Each row comes from the steps of one walk. Every step used is in the known rows, and no mark comes twice. Write the walk behind each row, first mark first.
Known rows
besu, zabamu, ropate: [ 3.56 -0.87 -2.35 -3.37  0.03 -1.43  0.00  4.14 -1.51  1.17  2.38  1.77
 -1.91  1.85  0.11 -3.36  2.04  5.01  1.68 -2.45 -2.09  2.10  0.55 -3.90
  0.92 -0.12 -0.61 -1.43]
zibib, nufar: [ 3.71 -3.56 -1.55 -4.20 -0.76  0.29  1.28  4.46  1.27  0.10  0.96 -0.09
 -1.72  0.43  0.12 -1.70  2.61  0.41  2.46 -4.06 -3.39  1.38  2.56 -4.73
 -1.65  1.12 -2.14 -1.77]
ruti, zabamu: [ 1.50 -2.17 -3.18 -2.44  1.40 -0.30  0.81  3.09  0.59  0.04  1.73  0.14
 -1.29  1.22  0.93 -1.90 -0.04  2.22  2.49 -4.26 -0.67  0.59  3.18 -4.31
 -1.17  2.32 -1.03 -0.01]
kadil, rupa: [ 2.94 -0.55 -2.06 -2.12  0.63 -1.43 -0.88  3.08  1.73  1.55 -0.34  3.04
 -1.82  3.99 -1.63 -2.17  0.59  1.40  0.98 -2.12  3.31  0.32  1.19 -5.19
  0.30  0.71 -3.36 -2.50]
ropate, kadil, besu, zabamu: [ 2.59 -1.20  0.15 -4.20 -0.83  0.05 -1.22  3.28  0.39  1.26  0.42  3.66
 -1.14  0.86 -0.60 -3.91  2.59  4.40  1.89 -1.39 -1.67 -0.48  0.77 -2.85
 -0.79  1.49 -0.22  0.11]
ropate, zabamu, besu, kadil, zibib, nufar: [ 3.99 -3.93  0.82 -4.76 -0.86  0.73  0.03  4.09 -1.61  1.92  1.60  2.94
 -2.22 -3.34 -1.34 -3.17  2.92  1.80  3.37 -3.76  0.19 -1.78  1.30 -3.46
 -1.53  1.04 -2.70 -2.68]
besu, kadil: [ 0.02 -0.76  2.50 -4.86  2.07 -2.00 -2.98  3.53  0.11 -0.67  1.59  1.11
 -3.18 -2.77 -0.75 -1.80  3.63  2.51  1.66 -0.76 -1.88  0.03  2.55 -2.08
 -1.80  1.41 -0.52 -1.61]
zabamu, besu, kadil, zibib: [-0.23 -1.33  3.25 -3.96  1.98 -1.45 -4.34  3.66  1.65  0.19  0.75  2.98
 -3.10 -1.81 -0.58 -1.33  3.26  1.44  2.78 -3.97 -1.12 -0.89  0.84 -2.35
 -4.06  2.07 -0.01 -2.43]
rakabib, zabamu, ropate: [ 0.96 -3.51 -0.47 -0.06 -2.18  0.52  0.14  4.12  0.27 -0.17  2.24  2.71
 -0.92  0.38 -0.72 -3.20  0.91  2.83  1.02 -5.70 -0.90  2.88  0.52 -6.23
  1.10  2.50 -1.29 -1.71]
ruti, kadil, rupa, zabamu: [ 4.79 -0.47 -0.24 -4.20 -1.30  0.34 -2.72  3.92  1.92 -2.18  2.89  1.37
 -2.69  1.97 -1.17 -0.57  0.33  3.13  1.73 -3.12 -0.51  1.01  1.65 -4.85
 -0.62  3.12 -1.93 -0.33]
nufar, zibib: [ 1.04  0.37  0.82 -3.40 -0.93 -2.50 -3.75  3.34  2.27  2.41 -3.62  1.42
 -4.35 -0.29 -0.85 -1.32  1.45  3.10  3.45 -1.64  1.95  2.46  2.31 -4.01
 -1.66  1.59 -2.27 -3.21]
kadil, rupa, zabamu, besu: [ 4.64 -0.87 -3.45 -2.30 -0.78 -1.33 -3.25  3.84  0.36  0.83  0.39  4.63
 -1.92  2.52 -0.49 -2.27  0.92  0.80  1.38 -4.35 -0.22  1.43  0.84 -4.26
  0.59  0.92 -2.98 -2.38]
zabamu, ruti, kadil: [ 0.79 -1.96  3.66 -2.04 -1.39  0.63 -5.07  2.67  2.98 -1.01  3.52 -0.75
 -3.19 -0.58 -0.02 -0.75  2.19  3.21  0.49 -3.27 -2.01  1.11  1.81 -2.60
 -5.04  2.86  2.20  0.93]
rakabib, zabamu: [ 0.96 -2.91 -1.46  0.51 -1.24 -0.62  0.52  3.52  0.58  0.26  1.63  3.07
 -0.84 -0.26 -0.39 -1.83  1.45  1.57  1.35 -4.79  0.43  2.36  1.62 -5.72
  2.48  1.82 -2.69 -1.01]
rakabib, zabamu, ruti, kadil, rupa: [ 2.67 -3.61  0.68  0.36 -1.80 -0.35 -1.99  3.39  2.35 -0.89  4.77  2.02
 -1.27 -0.60 -0.85 -0.91  1.25  2.48  0.49 -6.29  0.10  1.73  0.72 -5.79
  0.75  2.84 -1.64  1.54]
kadil, zibib, nufar: [ 4.39 -2.43 -2.18 -3.97  0.37 -0.87  0.14  5.88  2.85  1.82 -2.49  2.17
 -3.92 -0.61  0.63 -0.55  2.56  1.01  3.33 -4.75  0.42 -0.95  2.22 -5.25
  0.44  0.91 -5.17 -2.08]
rupa, zabamu, besu, kadil: [ 2.45 -1.33 -0.69 -3.66 -1.13 -1.04 -5.36  4.44 -1.49 -1.11  1.37  3.58
 -2.88 -2.91  1.23 -2.09  3.15  1.36  2.09 -4.28 -6.05  2.41  2.01 -1.42
 -1.13  1.65  0.02 -2.03]
rakabib, zabamu, besu: [ 0.19 -3.45 -0.04  0.67 -1.25 -0.12 -0.69  3.21  0.90  0.20  2.61  3.61
 -0.28 -0.01 -0.62 -1.93  1.49  1.03  1.79 -6.46 -0.46  2.19  0.56 -5.34
  0.12  2.42 -1.06 -1.37]
ruti, kadil, besu, zabamu: [ 4.71 -1.10  0.86 -4.80 -0.53 -0.23 -1.06  3.42  1.96 -1.90  3.33  0.76
 -1.30  2.72  0.28 -1.09  2.07  4.04  2.47 -3.95 -0.73 -0.67  1.39 -4.11
 -0.64  3.11  0.88  0.62]
ruti, kadil, ropate, zabamu: [ 5.52 -2.43  1.61 -5.44 -0.61  2.40 -1.50  4.44  2.46 -1.11  1.94 -0.66
 -1.91  2.00 -0.36 -2.47 -0.63  4.15  1.88 -3.07  1.22 -1.26  1.69 -5.15
 -2.02  3.66 -2.18 -2.56]
rupa, zabamu, besu: [ 2.34 -1.37 -2.17 -2.24 -2.30 -0.08 -4.53  4.10 -1.11 -0.22  0.21  3.73
 -2.45 -1.03  1.47 -2.22  2.32  1.01  1.92 -4.74 -5.02  3.07  2.05 -2.12
 -1.07  1.46 -0.07 -2.50]
rupa, kadil, ruti, zabamu, besu: [ 1.99 -2.62  0.07 -2.90  1.51 -0.81 -3.09  5.05 -0.54 -0.94  2.47  3.13
 -2.33 -2.17  0.73 -0.54  2.67  2.26  3.42 -5.33 -3.24 -0.80  2.17 -2.98
 -4.22  3.52  0.02  1.90]
kadil, ruti: [ 0.98 -2.02 -2.65 -1.79  2.15 -1.71 -2.85  4.10  1.08  2.08  1.95  2.07
 -2.76  0.73  1.64  0.20  2.06  2.88 -0.13 -3.46  2.44 -1.27  2.90 -4.59
 -1.37  0.78 -1.53 -0.64]
zabamu, ropate: [-0.10 -1.80  1.04 -2.70 -1.48  1.37 -1.82  3.84  0.45  0.29  0.04  0.94
 -2.42  2.12 -0.66 -4.04  1.08  3.47  1.06 -2.83 -1.79  2.25  0.95 -4.16
 -3.66  2.08  1.20 -3.62]
rupa, zabamu, besu, kadil, zibib, nufar: [ 4.22 -2.17 -1.47 -4.56 -0.97 -1.23 -4.57  5.62 -0.71 -0.99  0.85  3.66
 -3.31 -3.62  1.54 -1.50  3.50  0.89  2.87 -5.60 -6.22  1.50  1.90 -2.33
 -0.50  1.47 -1.66 -1.77]

Write each row's walk
[ 5.43 -1.90 -2.11 -3.62 -0.39 -1.73 -0.30  3.92  0.20  0.99  0.52  3.07
 -0.36  3.87  1.46 -3.84  2.86  3.46  1.93 -5.06 -0.80 -0.50  0.44 -3.90
  1.37  0.86  1.10 -1.13]
kadil, besu, zabamu, ropate
[ 3.81 -1.05 -1.88 -1.94  0.41 -2.58 -2.02  3.31 -0.49  1.91  3.22  1.55
 -2.37  0.01  0.96 -1.87  3.25  3.88  1.00 -2.64 -1.81  1.61  1.27 -2.53
  0.85 -0.68 -0.52  0.80]
besu, zabamu, ruti
[ 1.32 -3.86  0.42 -1.02 -2.80  1.18 -0.23  4.15  0.65 -0.11  2.09  3.56
 -0.41  0.24 -1.05 -4.11  1.08  3.57  1.26 -5.70 -1.44  1.92 -0.12 -6.00
  0.63  3.09 -0.75 -0.81]
rakabib, zabamu, ropate, kadil, besu
[ 3.20 -0.47  1.31 -3.96 -0.35  0.50 -1.71  3.13  2.97 -1.67  2.92  0.62
 -2.21  3.13 -2.12 -0.52  0.06  3.09  1.70 -2.40  1.46  0.08  1.36 -5.32
 -2.07  3.24 -1.47 -0.62]
ruti, kadil, rupa
[ 2.53 -1.56 -1.56 -3.53 -3.80  1.50 -4.14  5.04 -1.72 -0.47 -0.14  3.26
 -3.18 -1.51  0.55 -4.18  1.61  3.88  1.22 -2.80 -6.41  3.61  1.53 -2.76
 -1.06  1.89 -0.28 -2.14]
rupa, zabamu, ropate, kadil
[ 3.08 -4.08  1.03 -0.24 -1.59  0.14 -2.52  4.10  2.89 -0.92  4.28  1.29
 -1.11 -0.70  0.31 -1.49  1.01  2.80  0.51 -6.66 -0.43  1.41  0.87 -5.69
  0.40  3.30 -1.50  0.70]
rakabib, zabamu, ruti, kadil, ropate
[ 4.21 -0.71  0.44 -4.15 -1.37  0.64 -3.30  3.70  2.05 -2.24  3.45  1.74
 -2.32  2.15 -1.36 -0.62  0.35  2.85  1.91 -3.97 -0.98  0.89  1.15 -4.61
 -1.73  3.36 -1.21 -0.49]
ruti, kadil, rupa, zabamu, besu
[ 2.24 -4.19  0.63 -1.71  0.09 -1.25 -0.81  4.61  1.30 -0.55  3.35  3.71
 -1.15 -2.80 -0.63 -1.20  2.62  0.91  2.65 -7.38 -1.56  0.62  0.47 -5.50
  0.70  2.51 -2.69 -0.58]
rakabib, zabamu, besu, kadil, zibib, nufar
[ 4.61 -2.95  2.24 -6.02  2.05 -1.24 -3.65  5.00  0.58  0.37  1.61  0.66
 -2.59 -2.68  0.25 -3.64  2.29  3.23  1.13 -2.37 -0.35 -2.22  1.74 -2.87
 -1.23  1.56 -2.41 -2.74]
besu, kadil, ropate, zabamu, ruti
[ 2.14 -3.58  0.94  0.19 -1.88 -0.30 -2.27  3.97  2.66 -0.58  3.71  2.14
 -2.08 -1.88 -0.18 -0.42  1.80  2.65  1.07 -6.62  0.06  1.29  1.08 -5.53
  0.87  2.96 -1.90  1.45]
rakabib, zabamu, ruti, kadil, zibib
[ 3.16 -1.62  1.99 -6.13  3.33 -1.93 -3.83  5.04  1.84 -0.63  0.61  0.53
 -2.57 -1.06  0.38 -2.93  2.02  2.89  1.33 -2.11 -0.94 -1.31  1.89 -3.07
 -1.24  1.84 -2.23 -3.17]
besu, kadil, ropate
[ 3.75 -0.90  0.17 -5.42  1.24 -2.58 -3.98  4.77 -0.46 -1.04  2.15  2.82
 -3.15 -1.73 -1.04 -2.50  2.59  2.66  1.30 -2.29 -2.29  0.34  1.32 -3.14
  0.30  1.22 -2.16 -1.66]
besu, kadil, rupa, zabamu, ropate
[ 4.42 -2.36 -2.28 -4.50 -3.54  1.36 -3.39  6.24 -1.04 -0.25 -0.47  3.30
 -3.63 -2.20  0.85 -3.49  1.92  3.35  1.94 -4.14 -6.55  2.68  1.50 -3.53
 -0.35  1.78 -1.96 -1.90]
rupa, zabamu, ropate, kadil, zibib, nufar
[ 1.79 -2.51 -0.90 -3.66  3.05 -1.30 -1.02  3.15  0.84 -0.85  3.97  1.16
 -0.79  0.59 -0.07 -1.79  0.47  1.77  2.95 -5.74 -1.24 -0.74  1.60 -3.78
 -3.05  2.81 -0.39  0.19]
ruti, zabamu, besu, kadil, rupa
[ 1.26 -2.50 -0.57 -3.87  3.09 -1.22 -1.27  3.79  1.05 -0.54  2.67  1.26
 -1.72 -0.91  0.58 -1.34  0.92  1.94  3.41 -6.13 -1.42 -1.10  1.89 -3.56
 -2.99  2.89 -0.65  0.16]
ruti, zabamu, besu, kadil, zibib
[ 5.58 -3.05  2.17 -4.01 -1.05  1.06 -3.15  5.65 -0.27 -0.09 -1.05  2.72
 -2.27 -1.83  0.12 -4.20  2.24  2.41  3.27 -3.53 -2.55 -0.56  1.30 -2.62
 -2.78  3.07 -2.01 -1.73]
rupa, kadil, ropate, zabamu, ruti
[ 5.40 -1.99 -1.83 -2.73 -0.09 -2.54 -1.64  3.42  0.94  1.36  1.23  2.90
 -0.58  2.60  2.17 -2.86  3.84  2.82  1.51 -5.21 -0.64 -0.76  1.00 -2.92
  1.34  0.45  1.01  0.43]
kadil, besu, zabamu, ruti
[ 5.38 -1.34 -2.72 -3.37  0.25 -2.48 -0.05  3.54  0.23  1.27  0.30  3.23
 -0.35  3.41  1.78 -2.91  3.25  2.68  2.14 -4.44  0.16 -0.82  1.22 -3.52
  2.28  0.47  0.06 -0.69]
kadil, besu, zabamu
[ 0.27 -3.55  0.58 -0.73 -2.71  1.46 -0.36  4.18  0.23 -0.09  2.41  3.24
 -0.98 -0.49 -1.61 -3.81  0.86  3.78  0.95 -4.65 -1.65  2.73  0.16 -5.94
  0.11  2.86 -1.35 -0.99]
rakabib, zabamu, ropate, kadil
[ 4.20 -1.65  1.92 -4.16  0.21  0.34 -3.06  5.74  0.91 -1.00 -2.12  2.43
 -2.23 -0.19  0.26 -3.42  1.95  1.94  3.46 -3.21 -3.18  0.29  1.52 -2.89
 -2.95  3.44 -1.75 -2.20]
rupa, kadil, ropate
[ 0.59 -1.65  1.68 -3.69 -1.83  2.11 -2.16  3.88  0.90  0.68  0.45  2.40
 -2.18  2.32 -2.64 -4.88  0.25  4.59  0.80 -1.62 -1.34  1.45 -0.33 -4.57
 -3.96  2.38 -0.08 -2.52]
zabamu, ropate, kadil, rupa
[ 2.10 -3.11  0.23 -2.43 -2.19  1.82  0.18  2.53 -1.98  2.54  1.04  2.99
 -1.34 -0.67 -1.29 -3.91  1.71  1.92  2.44 -2.78  1.23 -0.24  1.42 -3.33
 -2.13  1.08 -1.08 -3.48]
ropate, zabamu, besu
[ 2.92 -3.55  0.05 -1.76 -2.80  1.33 -0.89  2.84 -1.57  2.88  1.57  1.79
 -2.34 -2.15 -0.50 -3.65  2.27  2.71  1.19 -2.14  1.10 -0.11  2.08 -2.89
 -1.20  0.43 -1.17 -1.68]
ropate, zabamu, ruti
[ 1.81 -3.43 -4.01 -2.50  2.83 -1.16 -1.61  4.65  0.82  1.04  3.97  0.96
 -1.94  1.28  2.15 -0.56  0.40  3.97  0.41 -6.04  1.05 -1.63  2.44 -5.46
 -2.12  2.04 -0.80  0.67]
kadil, ruti, zabamu, ropate
[ 6.58 -3.96 -0.78 -3.63 -0.24  1.04 -2.13  4.82  1.65  2.49 -0.65  0.92
 -1.47  1.43  1.22 -4.81  0.03  2.90  0.64 -4.02  2.25 -1.74  1.32 -4.41
 -0.61  1.32 -3.39 -4.18]
kadil, ropate, zabamu, ruti
[ 4.74 -1.17  0.67 -3.81 -0.69 -1.50 -1.43  4.66 -1.18 -0.89 -0.29  4.33
 -1.46 -0.49  0.48 -2.95  4.47  2.24  4.29 -3.82 -4.13  0.10  1.17 -2.02
 -0.57  2.50  0.41  0.73]
rupa, kadil, besu, zabamu
[ 1.28 -0.55  1.97 -5.23  2.76 -2.82 -3.23  4.92  1.22  0.36 -0.57  2.28
 -4.61 -3.80 -0.27 -0.89  3.69  2.57  2.53 -1.63  0.18 -1.57  2.27 -2.80
 -0.36  1.26 -2.92 -1.62]
besu, kadil, zibib
[ 3.68 -0.58 -0.31 -5.19  1.66 -3.08 -3.72  4.41 -0.42 -0.78  1.97  2.96
 -3.11 -2.08 -0.81 -1.88  2.91  2.14  1.43 -1.98 -1.68  0.01  1.91 -2.89
  0.91  0.94 -2.85 -1.34]
besu, kadil, rupa, zabamu
[ 0.88 -0.59  0.64 -3.42 -0.63  0.86 -1.73  2.92  1.42  1.52  0.02  3.53
 -2.18  1.29 -2.98 -3.42  0.72  3.46  1.04  0.27  0.64  0.33  0.78 -3.96
 -2.11  1.69 -2.65 -1.15]
ropate, kadil, rupa
[ 4.07 -3.34  1.13 -2.87 -2.88  1.69 -1.51  3.40 -0.22  1.89  2.10  1.43
 -3.14 -2.70 -0.71 -2.41  1.98  3.57  1.80 -2.85  1.78 -1.21  1.87 -3.58
 -1.39  1.54 -1.94 -0.70]
ropate, zabamu, ruti, kadil, zibib
[ 3.75 -0.97  0.39 -4.80  1.36 -3.23 -4.90  4.36 -0.06 -0.80  2.58  2.73
 -3.38 -2.71 -0.51 -1.80  3.18  2.14  0.96 -2.38 -2.13  0.10  1.67 -2.52
  0.15  0.96 -2.18 -0.49]
besu, kadil, rupa, zabamu, ruti
[-0.44 -2.37  1.49 -3.58 -0.97  1.96 -3.12  4.31  0.52  0.91  1.55  2.05
 -2.73  0.61 -1.02 -3.72  1.07  5.39  0.28 -2.22 -1.74  0.66  0.56 -4.24
 -4.85  2.36  0.90 -1.67]
zabamu, ropate, kadil, ruti
[ 2.48 -0.54 -0.96 -3.76 -1.69  0.63 -2.84  3.69  0.27  1.01  0.05  4.25
 -2.61  0.18 -2.17 -3.45  0.92  3.43  1.11 -0.51 -1.51  1.13  1.10 -3.52
 -0.71  1.57 -3.18 -0.93]
ropate, kadil, rupa, zabamu
[ 1.54 -3.68  1.32  0.38 -2.15  0.08 -2.15  3.37  2.05 -1.00  4.73  1.61
 -1.36 -1.55 -0.34 -0.92  1.73  2.69  0.70 -6.06 -0.95  2.13  1.18 -5.19
  0.18  3.07 -0.71  1.43]
rakabib, zabamu, ruti, kadil
